Each row was made from one walk, in order. Every step used is in the known rows, and no mark comes twice. Write each row's walk.
Known rows:
tese-mukem: [ -4,  -6,  -2,   2,   8,  -7,   4,  -4, -10,   2,   7,   4,   7,   4,  -3,
   3,   1,   8,  -7,   7,   1,  -8,   7,  -2,   9,   6,   8,   3,  -4,  -6,
  12,   0,  -5,   3,   3, -10,  -9,   8,   7,  12, -10]
nukod-pezug-voposi-kalub: [-13,  -7,   8, -13, -10,  24,  -3, -16,  13, -17,  -5,  19,   2,  -6, -13,
   1,  -1, -11,   1,   1, -13,  13,   3,  -5,  13,   4, -11,   1, -15,   5,
  14, -26, -11,  25, -10,  19,  -2,   2,  12,  20,  19]
pezug-nukod-kalub: [  4,   1,  10,  -1,  -2,   5,   7, -15,   2,  -3,   2,  12,   8,   7,   8,
  18,  -6,   4,  -7,   8,   2,  -3,   1,  -3,  13,   8,   0,   5,   1,  19,
   8,  -4, -12,   1,   1,   2,   0,  -4,  -5,  15,  13]
mukem-tese-kalub: [ -2,  -5,   1,  -3,  -8,   8,  -6,  -4, -22,   3,   7,   7,  17,   3,  -6,
   4, -10,   2, -13,  -3,  -1,  -3,  -5,   8,   5,   0,   9,   0,  -4,  -4,
   4,   3, -10,   7,  -6,  -1,  -6,   7, -13,   3,  -2]
nukod-pezug-voposi-kalub-tese: [ -8,   1, -10,  -9,  -9,  27,  -1,  -6,  12, -20,  -8,  22,   5, -12, -21,
  -2,  -9, -13,  -8,   4, -23,  24,   5,  -6,   4,  12,  -9,   0, -17,  15,
  20, -28,  -1,  26, -15,  16,   4,   2,  19,  20,  23]
mesos-kalub-tese: [  1,  11, -13,  11, -13,  17,  -4,   0,  -2,  -5,  -5,  12,  10, -19, -27,
  -1,  -4,   1,  -7,  11,  -9,  18,   9,  -5,  -1,  -6,  -1,   5, -12,  17,
  14, -10,   7,   2,  -5,  -7,   5,   0,  19,  -5,  14]
tese-mukem-pizi: [  4, -10,   1,   4,   3,   1,   6,  -6, -17,   0,  15,  13,  16,   1,   1,
   2,  -1,   5, -10,   9,  -2,  -8,  13,  -1,   5,  10,  12,   3,  -3,  -7,
  18,   0,  -6,   7,  -2,  -8,  -9,  14,  -2,  13,  -8]
pizi-mukem-tese-kalub-mesos: [  1,  -1,  14,  -1, -13,  12,   1,  -4, -32,   8,  -5,  28,  20,  10, -10,
  -9,  -7,  12, -32,  -2, -15, -16,   2,  -1,  11,  -9,  -1,  -1,  -9,  -6,
   1, -15,  10,   0,  -8, -17,  -9,   4,  -7,  -2,   0]
nukod-pezug-voposi-kalub-tese-mukem-pizi: [ -3,  -9,  -8,  -3,  -8,  30,   4, -12,  -6, -22,   6,  36,  20, -12, -22,
   1, -12,  -8, -18,  14, -26,  16,  17,  -8,  11,  22,   3,   3, -22,   9,
  37, -28,  -6,  32, -17,   9,  -5,  16,  16,  32,  13]
bufifis-pizi-mukem-tese-kalub: [ -3, -12,   8,  -1,   0,  10,  -8,  -8, -40,   7,   3,   3,  21,  16, -12,
  -3,   0,   8, -36,   6,  -2,  -8,  -1,   0,   6,  -3,   1,   1,  -5,  -6,
  -2,  -8,  21,  12, -16,  -7, -15,  11, -14,   2,  -9]
tese-kalub-nukod: [ 17,   8,   5,   3,  -7,  10,   6,   1,  -4,  -9,   5,  12,  11,   2,   0,
  11, -10,   2,  -9,   6,  -5,   0,  -9, -10,   3,   6,   5,   6,  -9,   5,
   5,   8,   5,  -4,   3,  -5,   2,   0,  -1,  11,   9]
bufifis-pizi-mukem-tese: [ -8, -12,   9,   1,   2,   9,  -6,  -5, -31,   7,   0,   4,   8,  15,  -9,
  -7,   7,   4, -36,   6,   4,  -9,   9,   3,   7,  -1,  -3,  -5,  -1, -10,
  -6,  -7,  24,   9, -17,  -6, -16,   6, -16,  -6,  -4]
mesos-kalub-voposi-pezug-nukod: [  9,   3,  21,   9, -21,  29,   0, -12,  11, -24,   2,  27,  10, -19, -24,
   2,  -5,  13, -13,  11,  -8,  11,  11,  -2,  13,  -1, -12,   5, -13,   1,
  18,  -3,   8,  12,   5,   9,  -4,   2,   5,  13,  31]
pezug-voposi: [ -1,  -1,   6, -16,   1,  13,  -2, -10,  15,  -4,  -4,  -6,  -3, -13,  -2,
  -3,  -5,  -2,  -1,  -7,  -7,  -1,  -4,   0,   1,  13,  -2,   0,   1, -10,
   3,  -6,   1,  11,  -9,  12,  -6,   4,  -2,  22,  -4]
bufifis-pizi-mukem: [ -2,  -8,   7,   4,   9,   2,  -3,  -4, -17,   4,  -4,  -5,   6,  13,  -7,
  -6,  10,   6, -24,   8,   1,  -7,   5,  -7,   2,  -3,  -8,   1,   0,  -3,
  -6, -11,  29,   5, -10,  -5,  -9,   6,   0,   0,  -6]
pizi-mukem: [ -3, -11,   8,  -2,   8,   2,   3,  -3,  -9,   5,  -1,   8,   9,  11,  -6,
  -8,   8,   4, -15,   8,  -4,  -8,   3,   1,   2,  -1,  -5,  -3,  -2,   0,
   1,  -3,  15,   0,  -5,  -6,  -2,   4,  -4,  -3,  -7]
mesos-kalub-tese-mukem: [ -3,   5, -14,  13,  -4,  10,   0,  -6, -12,  -3,   1,  17,  18, -14, -28,
   1,  -4,   9, -15,  18,  -9,  11,  15,  -7,   6,   0,   7,   5, -16,  11,
  28, -10,   3,   5,  -1, -16,  -4,   7,  27,   9,   5]
pizi-mukem-tese-kalub-voposi-pezug: [  3, -20,  20,   1,  -7,  24, -10,  -1, -19, -13,   5,  26,  26,  12, -24,
 -10,  -6,  14, -34,  10, -16,  -5,   2,   4,  10,   2,  -7,  -1, -14, -21,
  11,  -1,  16,  17,  -8,   5,  -5,  13, -17,   0,   1]
pizi-mukem-tese-kalub-nukod-pezug-voposi: [ -2, -21,  11, -26,  -6,  30,   6,  -5, -14, -17,   6,  29,  19,   9, -12,
   1, -10,  -2, -40,   5, -18,  -7,  -7,  -6,  16,  22,   0,  -1, -14,  -6,
   7,  -5,  13,  13, -23,  -4,  -7,  10, -21,  27,  10]
pizi-mukem-tese-kalub: [ -5, -14,   9,  -5,   0,   9,  -3,  -7, -31,   9,   5,  15,  24,  15, -11,
  -3,  -3,   6, -27,   5,  -6, -13,  -1,   6,   5,  -1,   2,  -3,  -7,  -3,
   5,   1,   6,   6, -11,  -7,  -9,  11, -16,   2, -10]
voposi-pezug-nukod-kalub: [  1,  -5,  15,   2,  -2,   5,   8,  -9,   3, -19,   1,  13,   8,  18,   9,
  16,  -5,   2, -10,  14,   1,   3,   4,  -4,   6,   9, -13,   4,  -5,  12,
  12,  -4,  -9,   5,   0,  10,   6,  -3,  -3,  10,  23]

Write each row's walk:
[ -1,   9,  -9,  15,   1,  10,   1,  -7,  -9,  -4,   0,  24,  16,  -3, -20,
   1,  -5,   0, -11,  18, -12,  10,  17,  -2,   5,   1,   1,   1, -19,  14,
  28, -15,  -3,  14,   4,   1,  -4,   2,  26,   9,   9]
voposi-kalub-tese-mukem
[  6,  -5,   2, -21,  -8,  23,   6,  -3,   8, -25,   2,  14,   6,  -3,  -4,
  10, -15,  -4, -12,  -1, -19,   4, -14, -15,  10,  22,   3,   9, -12,   0,
   8,  -5,   4,  10, -14,   1,   3,   7,  -2,  33,  14]
tese-kalub-nukod-pezug-voposi
[  1,   1,   7,   3, -16,  17,   9,  -1,   4, -22,   2,  40,   3,   7,  -6,
  11,   1, -12,  -4,  14,  -5,  12,   7, -12,  15,   1,  -8,   2, -22,  17,
  10, -10,  -3,   7,   1,   5,   7,  -8,  12,   1,  35]
voposi-kalub-nukod-pezug
[  0,  -3,   1,   0, -19,  20,   7,   1,   3, -21,   3,  31,   3,  -4, -15,
  11,   0,  -4,  -8,  12,  -3,  11,   7, -14,  16,  -1,  -1,   7, -20,  16,
   7,  -6,   2,  -3,  -5, -12,   7,  -3,  11,   1,  31]
mesos-kalub-nukod-pezug
[  6, -10,  17,   7,  -7,  17,  -8,  -3,  12, -22,  -4,  19,   7,   9, -10,
   6,  -5,   9,  -5,  11,  -8,   4,   7, -13,  15,   1,  -5,   9,  -8,  -9,
  11,  -9,  -5,  13,   0,  13,   7,  -1,   5,  -4,  12]
nukod-kalub-voposi-pezug
[ 10,  -7,  -2,  12,   1,  13,  13,  -6, -15, -24,  12,  29,  27,  10,   0,
  13, -13,   4, -30,  26, -12,   8,  17,  -5,   6,  27,  -1,   5, -13,  19,
  38,  -6,  -5,  12,  -7,   0,   4,  12,   1,  23,  16]
voposi-pezug-nukod-kalub-tese-mukem-pizi
[ -9, -15,   9,  -6,   2,   6,  -1,  -2, -23,   8,   3,  16,  11,  11,  -9,
  -9,   5,   2, -27,   5,   0, -12,   6,  10,   7,   1,  -1,  -9,  -4,  -7,
   0,   1,   9,   4, -11,  -5,  -8,   3, -19,  -6,  -5]
pizi-mukem-tese
[  0, -21,   4, -12,  -7,  17,   9,   5, -27, -13,  10,  37,  21,  22, -11,
   4,  -4,  -1, -37,  11, -11,  -8,  -3,  -4,  15,  11,   3,   0, -17,   3,
   2,   2,  12,   2, -16, -16,   0,   6, -18,   6,  12]
pizi-mukem-tese-kalub-nukod-pezug
[  4, -10,  13,   2, -15,  23, -13,   0, -12, -18,   5,  19,  17,   0, -18,
  -2, -14,  10, -19,   1, -12,   4,  -2,   3,   8,   1,   0,   2, -12, -20,
  10,   4,   1,  17,  -4,  12,  -3,   9, -12,   2,   8]
mukem-tese-kalub-voposi-pezug
[  8,  -7,  14,  -4,  -4,  18,   5,  -2, -26,  -1,   7,  28,  21,  14,  -8,
   2,  -5,   4, -36,  12,  -6, -14,  -4,   0,   8,   6,   3,  -3, -14,  -1,
   5,   8,  14,  -2,  -9, -10,  -7,   3, -21,   5,   4]
pizi-mukem-tese-kalub-nukod
[  3, -11,  -4,  -9, -14,  16,   6,   8, -20, -18,  11,  29,  12,  10,  -3,
  13, -12,  -5, -22,   4,  -7,   3,  -6,  -4,  14,  12,   9,   2, -14,   4,
   2,   5,  -3,   2, -10,  -9,   3,   2, -14,   7,  20]
mukem-tese-kalub-nukod-pezug
[  4,  15,  -8,  14,  -8,  15,  -2,  -3,  -1,  -5,  -6,  21,   8,  -7, -16,
  -2,  -5,  -8,  -4,  12, -11,  18,   9,  -1,  -3,  -3,  -7,  -1, -17,  20,
  17, -15,   2,  12,   0,  10,   5,  -5,  18,  -3,  17]
voposi-kalub-tese
[  7,  11,  19,   4, -14,   8,  12,  -8,   2, -19,  -8,  27,   3,  14,  11,
  12, -10,   8, -14,   4,  -7,   0,   6, -11,  11,   1, -16,   6,  -9,  11,
   9, -19,  -5,  -1,   2,   1,   6,  -8,   9,   6,  32]
voposi-pezug-nukod-kalub-mesos
[-10,  -6, -11,  -6,  -1,  22,   2, -10,   2, -20,  -3,  26,  14,  -8, -23,
   2,  -9,  -6, -15,  12, -25,  17,  13,  -9,  13,  17,  -2,   2, -21,   9,
  32, -28,  -5,  29, -11,   6,  -4,  10,  27,  31,  14]
nukod-pezug-voposi-kalub-tese-mukem
[ -2,  -2,   8, -14, -19,  32,   5,  -9,  17, -25,  -1,  25,   0, -16, -16,
   7,  -4,  -4,  -9,   6, -10,  11,   3, -16,  16,  11,  -2,   7, -16,   4,
  13, -12,   4,  10, -14,   0,   0,   0,   9,  22,  28]
mesos-kalub-nukod-pezug-voposi
[  4,  -6,  -3,  -6,  -6,   7,  12,  13,   3, -19,   4,  22,  -3,   8,   2,
   8,  -3,  -7,  -9,   6,  -5,   6,  -2, -10,   8,  14,   1,   2, -10,   8,
  -3,   1,   6,  -5,  -4,  -9,   9,  -2,  -1,   5,  21]
kalub-nukod-pezug
[  2,  -6,   3, -21,  -6,  20,  10,   1,  15, -24,  -1,  15,  -7,  -6,   0,
   4,  -7,  -9, -12,   0, -12,   6,  -4, -12,  11,  24,  -2,   1,  -8,  -2,
   3,  -5,   7,   5, -13,   2,   2,   0,  -3,  27,  19]
kalub-nukod-pezug-voposi
[  1,  16,  -1,  -2,  -9,  28,  -4, -12,  13, -10, -10,  13,   5, -21, -20,
  -5,  -9,  -9,  -7,   5, -19,  18,   6,  -3,   0,   7,  -8,  -1, -14,  10,
  21, -22,   2,  24,  -8,  23,  -4,  -3,  17,  20,  15]
pezug-voposi-kalub-tese
[ -1, -18,  11, -20,  -5,  31,   1,  -7, -23, -17,   2,  17,  15,  11, -12,
   2,  -8,   1, -47,   4, -14,  -4,  -5, -11,  17,  20,  -1,   3, -14, -10,
   1, -12,  26,  18, -30,  -4, -13,  10, -17,  27,   9]
bufifis-pizi-mukem-tese-kalub-nukod-pezug-voposi
[  6,   4,  -6,  18,  -6,  18,   3,  -9, -17,  -6,   8,  35,  25,  -6, -17,
   1,  -6,  -2, -14,  20, -14,  11,  22,  -2,   5,   6,   5,   2, -19,  15,
  37, -15,  -4,  17,  -1,   2,  -4,   8,  17,  11,   9]
voposi-kalub-tese-mukem-pizi
[-10, -13,  -3, -21,  -1,  11,   0,  -5,  12, -15,  -3,   1,  -3,  -5,  -4,
  -1,  -4,  -6,  -5,  -7, -12,   6,  -4,  -5,   6,  17,  -4,   2,  -1,  -5,
   3, -13,  -1,  15, -15,   6,   0,   8,  -1,  22,   5]
nukod-pezug-voposi
[ 11,   9,  -9,   3,  -2,  10,   8,  -5,   1,  -8,  -2,  14,  10,   0,  -3,
  15, -13,   2, -15,  11,  -9,   8,   3,  -4,   5,  16,   1,   5,  -2,  30,
  14,  -8,  -1,   0,  -2,  -1,   7,  -5,   2,  15,  16]
pezug-nukod-kalub-tese
[  8,  -5,  10,   7,  -6,  14,  -7,   5,  12, -21,  -1,  12,   1,  -3, -12,
  -6,  -3,   8,  -6,   3,  -9,   6,   5,  -4,   4,   3,  -9,   2,  -7, -17,
   5,  -1,  10,  12,   1,  12,   4,   2,   1,  -1,  10]
kalub-voposi-pezug
[  3,   3, -13,   7,   0,   8,  -2,   2,   0,  -5,  -7,   9,   9,   5,  -8,
   8,  -8,   0,  -7,   9,  -9,   8,   3, -10,   4,   6,   4,   7,  -4,  19,
  10, -11,  -3,   2,  -5,  -1,  12,  -4,  10,  -2,   5]
nukod-kalub-tese
[ 15,   3,  14,   1,  -8,  18,   0, -14,  12,  -7,   1,  23,   9,  -6,  -6,
  13,  -9,  14, -12,   5,  -7,  -4,   5,  -6,  23,   9,   6,   9,   1,   7,
   9,  -5,  -3,   7,   6,   6,  -2,  -2,  -7,  17,  13]
pezug-nukod-kalub-voposi
[  8,   3,  -4,   6,  -1,   9,  10,   1,   2, -24,  -2,  14,   9,   9,  -1,
  13, -12,  -1, -18,  18,  -9,  15,   5,  -5,  -1,  15, -13,   3,  -9,  24,
  18,  -8,   1,   6,  -5,   6,  13,  -3,   3,  11,  26]
voposi-pezug-nukod-kalub-tese
[  7,  16,  20,  -4, -12,  31,   3, -16,  20, -15,  -4,  25,   0, -13,  -5,
   5,  -4,  -9,  -6,   8,  -8,   4,   4,  -8,   9,   8,  -8,   0, -16,   2,
  15,  -9,  -1,  15,  -2,  21,  -8,  -8,   8,  23,  25]
pezug-voposi-kalub-nukod
[ 12,  -5,  15,   0, -16,  25,  -2,  -5, -10, -22,  11,  23,  17,  -3, -12,
   4, -16,  11, -27,   3, -13,   2,  -3,   8,  10,  11,  -4,   2,  -8,  -9,
  14,   8,   3,  15,  -2,  12,  -8,   9, -21,  18,  20]
mukem-tese-kalub-voposi-pezug-nukod
[ 10,  16,  16,  10, -13,  18,   4,  -7,   6, -10,   0,  30,   2,  -1,  -3,
   7,   1,  -8,  -3,  15,  -1,   6,   8,  -7,  10,  -4,  -7,   0, -17,  13,
  12,  -3,  -1,   5,   7,   9,  -1, -13,  10,   2,  27]
voposi-kalub-nukod
[ -7,   8,  14, -11, -22,  26,   2, -13,  12, -17, -14,  34,  -2,  -9, -10,
  -4,  -7,  -5,  -2,  -8, -22,   9,   8, -12,  16,  -4, -13,   3, -17,   2,
  10, -39,  -8,  19,  -9,   9,  -2,  -4,  23,  14,  29]
nukod-pezug-voposi-kalub-mesos
[ 11,   3,   5,  -1, -13,  16,   3,   1, -17,  -5,   9,  20,  13,   3,   0,
  10, -13,  -1, -20,   4,  -1,  -3,  -7,   0,   7,   8,  10,   1, -10,  -1,
   4,  13,  -2,   0,  -3,  -4,  -4,   0, -16,   8,  12]
mukem-tese-kalub-nukod
